Each row comes from the steps of one walk. Every step used is in the known rows, and no mark comes twice. Write the walk behind each row, first mark first.
Known rows:
livaf > lodab > soga: [-1.44 -0.29 -0.33  0.72  0.88  1.57 -1.26  1.22 -1.88  1.11 -1.18  1.50
  0.97  1.78 -0.59 -2.53 -0.19  1.41 -1.88  0.86  2.83 -1.52 -3.54 -1.54]
soga > pizogut > bopat > fuzen > livaf > fida: [ 0.25  0.15 -2.44 -0.90  0.70 -1.57  0.36 -0.92 -0.70 -3.42 -1.17 -4.28
  1.85  0.77  5.30  3.07  2.44  1.73  0.36  4.05  4.67  3.37  3.04 -0.62]
fida > soga > dedul: [-0.84 -1.79  0.05  0.94 -2.79 -0.02  1.02 -1.84 -1.79 -2.34  0.36  0.94
  0.47  0.99  0.24 -0.06  0.37  4.27  3.59  3.24  2.22  1.80  1.89 -0.28]
fida > soga > dedul > livaf: [-0.02 -0.42 -1.17  1.35 -3.45 -0.68  1.60 -1.21 -2.03 -3.27  2.62  0.84
 -0.37  0.02  1.24  4.52  0.74  5.68  5.47  3.85  2.10  3.79  3.61  0.15]
lodab > soga > dedul: [-0.68  1.13  1.14 -0.95 -0.89 -3.29 -0.44  0.02 -1.11 -0.27 -0.91  3.49
  1.23  3.19 -0.98 -0.60  0.30  1.55  2.62  5.35  3.88  0.38 -0.57 -1.27]
lodab > soga > dedul > livaf > fuzen: [-0.25  2.24 -0.28 -1.48 -2.44 -5.18 -0.06  0.08 -3.09 -2.60  2.08  2.93
 -1.48  2.69 -0.50  0.71 -0.09  2.89  3.41  3.51  4.34  1.79  0.21 -1.06]
pizogut > bopat > fuzen > livaf > fida > soga > naro: [ 1.00 -2.34 -1.82 -0.46  2.11  0.63  1.87 -2.44 -1.41 -4.06  0.01 -5.91
  1.35 -1.99  2.22 -0.61  1.48  2.18 -3.41  3.07  3.37  6.67  4.06  2.08]
fida > soga > lodab: [-1.79 -1.99  0.23  1.06 -0.69  6.99  0.59 -0.05 -1.21  0.38  2.43  0.81
  1.17 -0.25  0.45  0.50 -1.15  1.01  1.93  2.44  1.49 -0.07  1.86 -1.43]
soga > dedul > livaf: [ 0.91  1.89 -0.38  0.62 -2.73 -2.88  1.00  0.03 -0.94 -1.88  2.61  0.61
 -1.10  1.65  1.62  4.57  0.62  4.09  4.46  3.15  1.13  2.79  2.86  0.32]
fida > soga: [-0.79 -2.26 -0.74  0.78 -0.62  2.16  0.64 -1.41 -1.10 -1.41  0.35  0.14
  0.54 -1.52 -0.22 -0.25 -0.20  1.56  0.80  0.68  0.97  0.95  0.80  0.09]
soga > dedul > livaf > fida: [-0.96  1.59  1.18 -0.45 -0.43 -2.98  2.06 -1.37 -0.20 -3.90  0.89 -1.06
  0.18  1.44  1.51  2.91  1.95  3.34  3.25  3.55  1.21  2.24  4.44 -0.55]
pizogut > bopat > fuzen: [ 1.89 -0.19 -3.53 -0.69  0.44  0.56 -0.82  0.57 -0.52  0.63 -0.89 -1.71
 -0.33  2.78  3.61 -0.27  1.40  1.06  0.92  0.67  1.69  1.83 -0.48  0.33]
naro > soga > pizogut > bopat > fuzen > livaf > lodab: [ 1.86 -1.83 -5.51  0.73 -0.80  2.06 -2.45  1.53 -3.67 -1.14 -0.57 -4.98
  1.43  3.02  7.14  5.09  0.10  4.07 -0.80  3.60  6.58  4.18  0.55  0.57]
lodab > soga: [-0.70  0.83  0.42 -1.04  1.38 -1.35 -0.73  0.65 -0.49  0.63 -1.06  2.88
  1.32  0.44 -1.43 -1.17 -0.39 -0.78 -0.24  2.49  2.56 -0.42 -1.68 -1.16]
bopat > fuzen > livaf: [ 1.51  0.01 -0.15  2.18  0.37  1.34 -0.90  1.28 -1.27 -0.14  2.07 -2.09
 -1.07 -1.20  3.35  2.65  0.49  0.93  1.87 -0.44  2.31  4.28  2.87  1.63]
pizogut > bopat: [ 0.92  0.27 -3.10 -1.65 -0.85 -2.34 -0.54 -0.48 -0.27 -0.71 -1.58 -0.61
  0.28  1.30  0.71  0.24  1.37  0.22 -0.29  1.02  1.08  0.15 -0.79  0.19]
pizogut > bopat > fuzen > livaf > fida: [ 0.51  0.51 -1.51 -0.76  1.77 -0.83 -0.26 -0.57 -0.67 -2.76 -1.23 -4.56
  0.55 -0.30  3.87  1.33  2.64  0.37  0.19  1.10  3.33  4.04  3.63  1.03]
bopat > fuzen: [ 0.94 -0.57 -0.64  1.05  1.59  2.82 -0.33  0.94 -0.46  1.36  0.93 -1.00
 -0.72  1.84  2.93 -0.30  0.06  0.61  1.32 -0.27  0.61  1.50  0.53  0.35]
naro > soga: [ 0.67 -1.04 -0.78 -1.20  1.41  0.70 -1.12  0.45 -0.87  0.16 -0.67 -1.47
  0.92  0.89  1.22  2.17 -1.45 -0.64 -0.91  2.15  1.68  1.38  0.71  0.90]
fuzen > livaf: [ 0.53  0.83  0.44  0.99 -0.92 -1.31 -0.46  0.30 -0.90 -1.61  0.97 -1.22
 -0.35 -3.09  0.49  3.01  0.17  0.25  0.56 -0.12  1.84  2.90  2.67  1.27]
dedul > livaf > lodab > soga > naro: [ 0.65  0.65 -0.84  0.74  1.10  0.09  0.68  1.48 -1.90 -0.12  2.30  0.13
  0.54  0.20 -0.88 -0.15 -1.20  3.14 -4.57  2.55  1.90  2.37 -1.63  0.03]
fida > soga > pizogut > bopat > fuzen > livaf > dedul: [ 0.92 -0.29 -5.83 -0.39 -3.75  2.34 -0.50 -1.15 -3.02 -3.63 -0.09 -1.26
 -0.51  0.85  5.26  3.63  0.42  5.94  2.68  3.85  6.65  6.75  2.11 -0.62]
naro > soga > pizogut > bopat: [ 0.90 -0.89 -4.70 -3.11 -0.70 -2.09 -1.13 -0.44 -0.66 -1.22 -2.16 -1.73
  2.85  2.90  3.19  3.99 -0.14  0.98 -1.13  6.03  3.91  0.79 -0.67 -0.33]

Which walk is each row?
[-1.56 -2.44  0.04  1.32  0.90  2.59  1.57 -1.83 -1.51 -4.12  0.60 -3.34
  2.13 -2.06  4.40  2.76  1.30  3.13  1.51  3.66  4.75  4.28  4.67 -0.68] -> bopat > fuzen > livaf > fida > soga > pizogut
[-0.43 -0.72  0.18 -0.90  1.35  5.46 -1.22  1.74 -0.67  2.06  1.65 -0.85
  1.50  2.39  2.03  2.89 -2.31 -1.32 -0.01  3.97  2.10  0.18  1.86 -0.68] -> naro > soga > lodab
[-2.17 -1.82  1.37  0.70  0.52  0.67  1.54 -2.54 -1.34 -4.68 -0.26 -2.65
  1.37 -4.76  0.00  1.12  1.16  0.97  0.13  0.93  2.67  3.17  4.83  0.60] -> fuzen > livaf > fida > soga
[-2.62 -2.15  1.52 -0.48 -0.56 -0.02  2.16 -3.34 -0.95 -4.16 -1.22 -0.92
  1.54  0.91  0.12 -1.41  1.54  3.47  2.25  3.85  2.29  1.10  3.06 -0.72] -> livaf > fida > soga > dedul
[ 1.04  3.04 -4.66 -2.21 -1.57 -1.07 -1.92  1.05 -2.29 -1.76 -1.31  1.31
  0.04  2.87  4.17  2.71  0.19  3.51  1.53  5.83  8.14  5.37 -0.10 -1.73] -> lodab > soga > pizogut > bopat > fuzen > livaf > dedul
[ 0.05 -0.01 -0.45  2.60  1.29  2.93 -2.02  2.60 -3.17  0.63  0.53 -0.52
  0.05  0.51  2.74 -0.01  0.16  2.27  0.06  0.41  5.27  2.95 -0.60 -0.08] -> bopat > fuzen > livaf > lodab > soga
[ 0.36 -3.07 -5.55  2.54 -2.78  3.29 -0.80 -0.36 -3.80 -2.66  0.28 -3.47
  1.17  0.15  5.97  2.73  1.41  6.31  1.14  2.10  6.01  3.86  0.43 -0.19] -> fida > soga > pizogut > bopat > fuzen > livaf > lodab
[ 1.13 -0.85 -4.68  1.94 -2.12  1.12 -1.51  0.89 -2.75 -1.37 -0.03 -3.76
  0.34  2.04  5.96  2.85  1.52  4.84  0.10  1.42  5.10  2.57 -0.28 -0.20] -> soga > pizogut > bopat > fuzen > livaf > lodab
[-1.87 -0.52 -1.25  0.51 -0.36  0.79 -0.68  0.72 -1.67  0.33 -1.16  1.81
  2.33  2.60  0.39 -0.96 -0.67  2.55 -1.56  3.66  4.36 -2.16 -3.98 -3.02] -> livaf > lodab > soga > pizogut
[ 1.04  0.67 -2.72  1.29 -1.97 -1.50 -2.46  1.89 -4.01 -0.87 -0.76 -0.51
  0.26  4.28  3.71  0.53  1.87  5.16  2.44  3.90  7.73  3.70 -0.52 -0.13] -> pizogut > bopat > fuzen > livaf > lodab > soga > dedul
[-0.09 -1.55 -4.85 -0.49  0.16  1.36  2.14 -2.11 -1.00 -4.46  0.35 -3.10
  1.85  0.83  5.91  3.93  2.39  4.67  2.39  5.22  3.72  3.67  3.14 -1.11] -> dedul > livaf > fida > soga > pizogut > bopat > fuzen
[-1.69 -1.64 -2.47 -1.09 -1.63 -2.28  1.36 -3.39 -1.19 -6.16 -1.73 -3.00
  3.23 -3.06  1.91  3.16  2.24  2.47 -0.15  4.90  5.02  2.85  3.46 -0.98] -> fuzen > livaf > fida > soga > pizogut > bopat
[-0.76  1.25  0.39 -0.52  1.51 -0.75  1.63 -0.63  0.35 -2.91  0.70 -1.87
  0.32 -1.29  1.00  2.57  1.13  0.77  0.44  1.06 -0.05  1.47  3.20 -0.17] -> dedul > livaf > fida
[ 0.76  0.43 -3.44  1.12  0.31  0.87 -2.60  2.37 -3.55  0.13 -0.86 -1.33
  0.48  1.57  3.43  0.28  1.35  2.40 -0.20  1.08  6.39  3.02 -1.35 -0.09] -> pizogut > bopat > fuzen > livaf > lodab > soga
[ 2.21  2.36 -4.36 -0.86 -1.68  1.08 -1.66  1.05 -2.17 -1.44 -0.27 -1.80
 -2.62  1.46  4.05  1.96  0.61  2.94  1.56  0.45  4.46  6.24  1.83  1.08] -> pizogut > bopat > fuzen > livaf > dedul
[-0.15 -2.03 -2.29  0.09  1.22  1.22  0.63 -1.71 -1.86 -4.17 -1.13 -4.39
  1.15 -2.12  3.95  1.24  2.53  2.05  1.18  1.66  4.42  5.02  3.97  0.99] -> pizogut > bopat > fuzen > livaf > fida > soga
[-2.62 -0.67  0.69  0.44  0.88  6.26  2.45 -0.56 -0.67 -2.42  3.10 -0.89
  1.48 -1.75  1.64  3.21  0.24  1.64  2.23  3.46  1.38  1.59  5.11 -1.79] -> dedul > livaf > fida > soga > lodab
[-1.34  0.09  0.27  0.77 -1.22 -0.56 -1.08  0.85 -2.56  0.17 -1.11  2.29
  0.93  4.31 -0.31 -2.48  0.21  3.82  1.08  3.42  4.17 -0.70 -2.30 -1.72] -> livaf > lodab > soga > dedul
[-1.10  0.48 -0.41 -1.39  0.07 -2.33 -0.12  0.07 -0.19 -0.07 -0.87  3.16
  2.65  1.39 -0.14  0.77 -0.45  0.48 -0.27  5.51  3.95 -0.98 -2.04 -2.65] -> lodab > soga > pizogut
[-0.53  1.10 -1.60  1.26  0.08  0.84 -0.61  2.02 -2.23 -0.13  1.19  1.48
  0.16  0.61  0.43  1.63  0.01  3.04  0.06  1.31  2.75  0.50 -1.72 -1.08] -> dedul > livaf > lodab > soga
[-0.39  0.59  0.53 -1.67  0.86 -1.91  0.94 -0.79 -0.95 -3.91  0.36 -2.56
  1.22  2.26  2.72  5.44  0.42  2.62  2.13  5.94  2.88  3.59  5.02  0.40] -> naro > soga > dedul > livaf > fida
[ 1.16  1.92 -1.20  0.75 -1.03  3.34 -1.11  1.41 -1.90 -0.87  1.29 -1.21
 -3.00  0.38  3.70  1.73 -0.67  2.71  1.85 -0.52  3.33  6.02  2.82  0.79] -> bopat > fuzen > livaf > dedul
[ 0.31  2.53 -0.62 -0.33 -2.24  0.54 -0.75  0.22 -1.40 -2.17  0.49 -0.18
 -2.22 -1.48  0.42  2.09 -0.77  1.94  0.63 -0.11  2.80  4.55  2.12  0.47] -> fuzen > livaf > dedul
[ 0.44  1.04 -1.51 -0.75 -1.52 -1.56  0.36 -0.08 -1.88 -2.32  2.99 -0.80
 -2.62 -0.27  0.49  1.39 -0.08  1.05  0.91 -1.94  0.29  1.42  0.63  0.15] -> dedul > livaf > fuzen
[-1.57  2.32  1.41 -1.50  0.77 -4.19  1.41 -0.59 -0.66 -3.21 -0.16  1.78
  1.41  1.60  0.19  2.05  1.27  2.43  2.72  6.42  3.91  1.88  2.84 -1.77] -> lodab > soga > dedul > livaf > fida
[-1.10 -1.49 -1.39  0.47  1.15  6.06  0.51 -0.36 -1.89 -2.23  1.14 -3.69
  1.74 -0.55  4.48  1.70  1.52  1.21  2.13  3.46  4.79  3.93  5.14 -0.65] -> pizogut > bopat > fuzen > livaf > fida > soga > lodab
[-1.19 -2.99 -3.59 -1.30  0.90  1.85  1.49 -2.69 -0.67 -3.31 -2.36 -2.91
  2.84  1.88  4.68 -0.23  2.10  3.02  0.83  4.73  3.76  1.57  1.18 -1.51] -> livaf > fida > soga > pizogut > bopat > fuzen
[ 1.68 -0.32 -3.75  2.08 -0.89  2.14 -1.87  1.60 -2.88 -0.53  0.05 -4.14
 -0.87  1.22  4.70  1.09  1.71  3.40  0.04 -1.41  3.77  3.36  0.23  1.23] -> pizogut > bopat > fuzen > livaf > lodab
